Known rows, with every way that one mark hangs from another:
fifu{nozala{dezigu}}: [ 12   4  11  13  -7 -30  -9  16  11  70 -12  -7  -5   4  11  -1  25  24
  -4  11]
gitef{fifu{nozala{dezigu}} gumu}: [ 16  10   4  20  -6 -37 -13  15  -3  34   1 -21  10   1  54 -12  28  18
   1 -10]
gitef{fifu{nozala{kofu{vaki}}} gumu{dala}}: [  0  10  14  29  -8 -44 -16  19   7  21  10 -36  12   0  49 -10  26  -7
   3  -5]
dezigu{nozala}: [  3   5 -11  -8   0 -14  -6  18   4  -1 -19 -24   8  15  21   1  25 -31
  -2  14]
dala{gumu{gitef} kofu{vaki{dezigu}}}: [ 35   4  -2  14  28 -36   3  32  35 -37 -14 -24   6  14   5  -7  32  25
  -9  22]
kofu{dala{gumu{gitef{fifu}}} nozala{dezigu} vaki}: [ 29   9 -29  25  44 -53 -18  30  32 -23  -6 -22  74  -3  32  19  46  31
  -4  -6]
nozala{dezigu kofu{dala{gumu{gitef}} vaki}}: [ 18  -1 -12  20  -1 -22 -17   7  30   8  -3  -5  62  -2  19  10  52  18
  -5   9]
vaki{dezigu{nozala{kofu{dala}}}}: [ 10   3  16  10 -10 -20  -3  12   8   6 -19 -43  23   3   8   1  16  -9
  -7  26]
vaki{dezigu{nozala{kofu}}}: [  7   3  20   5 -14 -16  -2  12   6  13 -20 -45  18   4   9  -4  16 -10
  -8  28]
dala{gumu{gitef{fifu{nozala}}} kofu}: [ 26   5  -3   3  27 -28   4  31  25 -11 -12 -12 -21  16  22  -8  31  22
  -2   7]
dala{gumu{gitef} kofu{nozala{dezigu} vaki}}: [ 35   8 -10   3  38 -34  -2  34  38 -24 -13 -18  30  10  24   0  44  31
  -3  14]
vaki{dezigu{nozala}}: [ 14   3  14   4  -8 -19  -4  17   5   4 -21 -43   7   7   6  -4  11  -7
 -10  23]
dala{gumu kofu{nozala vaki}}: [ 25  10  -1  -5  48 -39   2  37  22 -21 -17 -27  39  14  23   4  39   2
  -2   4]
vaki{dezigu{nozala{kofu{dala{gumu{gitef{fifu}}}}}}}: [ 11   2   9  13  -3 -23  -4  16  12  -8 -17 -46  16   3  14  -2  21  -1
  -8  23]
fifu{nozala}: [  3   7  11  14   0 -35  -3  21   8  61 -14 -13 -17   8   6   0  17  12
  -4  14]
dezigu{nozala{kofu{dala{gumu{gitef{fifu}}} vaki}}}: [ -2   5 -18  15  10 -30  -7  17  17 -22 -11 -31  38  10  28   5  42 -26
   0  19]
nozala{dezigu kofu{dala{gumu{gitef{fifu}}} vaki}}: [ 18  -1 -12  22   0 -25 -18   5  27   5   0  -8  62  -2  28   9  52  17
  -4   3]
nozala{dezigu kofu{dala{gumu} vaki}}: [ 16   0  -8  16   0 -23 -17   6  23  13  -4  -7  70  -1  20  11  52   8
  -4   3]
gumu{dala{kofu} gitef{fifu}}: [ 23   3   3  11  -8  -9 -13  20  36 -13   7 -13 -46  11  29  -6   7  11
   6   5]

Rows:
[ 13   8   1   8 -10 -19 -19  18   0  -4   8 -26   3   5  53  -9  16 -13
   2 -23]
gitef{fifu gumu{dala}}
[  9   2   4  28 -17 -24 -20  17  36  18  10 -19 -26   1  25  -3  19  19
  -1  10]
gumu{dala gitef{fifu{nozala{dezigu kofu{vaki}}}}}
[ -5   4 -11  -2   4 -17  -4  17   9  -4 -18 -24  33  12  21   6  37 -37
   0  16]
dezigu{nozala{kofu{dala{gumu}}}}
[ 11   5  -9  33   0 -35  -7  15  25  12  -1 -13 -12   3  25   0  25  32
  -2  16]
gumu{gitef{fifu{nozala{kofu{dala vaki}}}}}
[ -4   5  -8   1  -3 -15  -5  12   9   2 -16 -23  31  11  23   6  31 -34
   3  19]
dezigu{nozala{kofu{dala}}}
[  4   1  -7   8   1 -13  -5  11  15   9  -6  -9  25   5  22   8  34   1
  -2   2]
nozala{kofu{dala{gumu{gitef{fifu}}}}}
[ 23   5   4  19  -6 -22 -11  25  47 -30  -1 -26 -25  11   9  -5  11   8
   1  29]
gumu{dala{kofu{vaki{dezigu{nozala}}}} gitef}
[ 24  11  -2  31  34 -57 -11  26  22 -11 -13 -42  70  -4  15  20  20  20
  -4  10]
kofu{dala nozala vaki{dezigu}}
[ 21   5  16  -9  -1  -7 -14  23  25  16  -4 -18  -3   9  24   3  11  -8
   6  -2]
gumu{dala{kofu{nozala{dezigu}}}}
[ 18   4  16   9   1 -23 -13  24  28 -14  -5 -32  -2  13  12  -1  11 -23
   3  13]
gumu{dala{kofu{vaki{dezigu{nozala}}}}}
[  3   4  11  29  13 -47  -7  17   5  30  -6 -34  13   2  29   1  27   8
  -4   1]
gitef{fifu{nozala{kofu{dala{gumu} vaki{dezigu}}}}}
[ 31   8  -1  -5  43 -36  -3  33  24 -15 -16 -23  47  11  27   3  45  10
  -2   2]
dala{gumu kofu{nozala{dezigu} vaki}}
[ 21   5 -10  37  20 -53 -13  20  21 -31 -12 -37  50   5   5  12  23  -1
  -5  18]
kofu{dala vaki{dezigu{nozala}}}
[ 17  10 -16  -3  38 -29  -7  33  12   1 -17 -17  46   4  22  20  27   5
  -2 -13]
kofu{dala{gumu} nozala}
[  6   2 -11  23  10 -32  -8  13  22  -7  -3 -17  46   4  20  10  42   0
  -3   7]
nozala{kofu{dala{gumu{gitef{fifu}}} vaki}}
[  1   3  20  14 -16 -26  -7  10  12  81 -11 -10   8   0  15  -1  32  18
  -3  19]
fifu{nozala{dezigu kofu}}
[ 20   7  20   6   7 -24 -12  27  28  -2  -4 -34   7   8  16   3   9  -8
   3   8]
gumu{dala{kofu{nozala vaki{dezigu}}}}
[ 20  10   4  15   0 -29 -16  20   8 -18   9 -30  10   8  55 -11  19 -11
   6 -15]
gitef{fifu gumu{dala{kofu{vaki}}}}
[  5   3   6  21 -19 -18 -15  18  31  20   7 -18 -42   3  22  -4  12  13
   0   9]
gumu{dala gitef{fifu{nozala{kofu}}}}
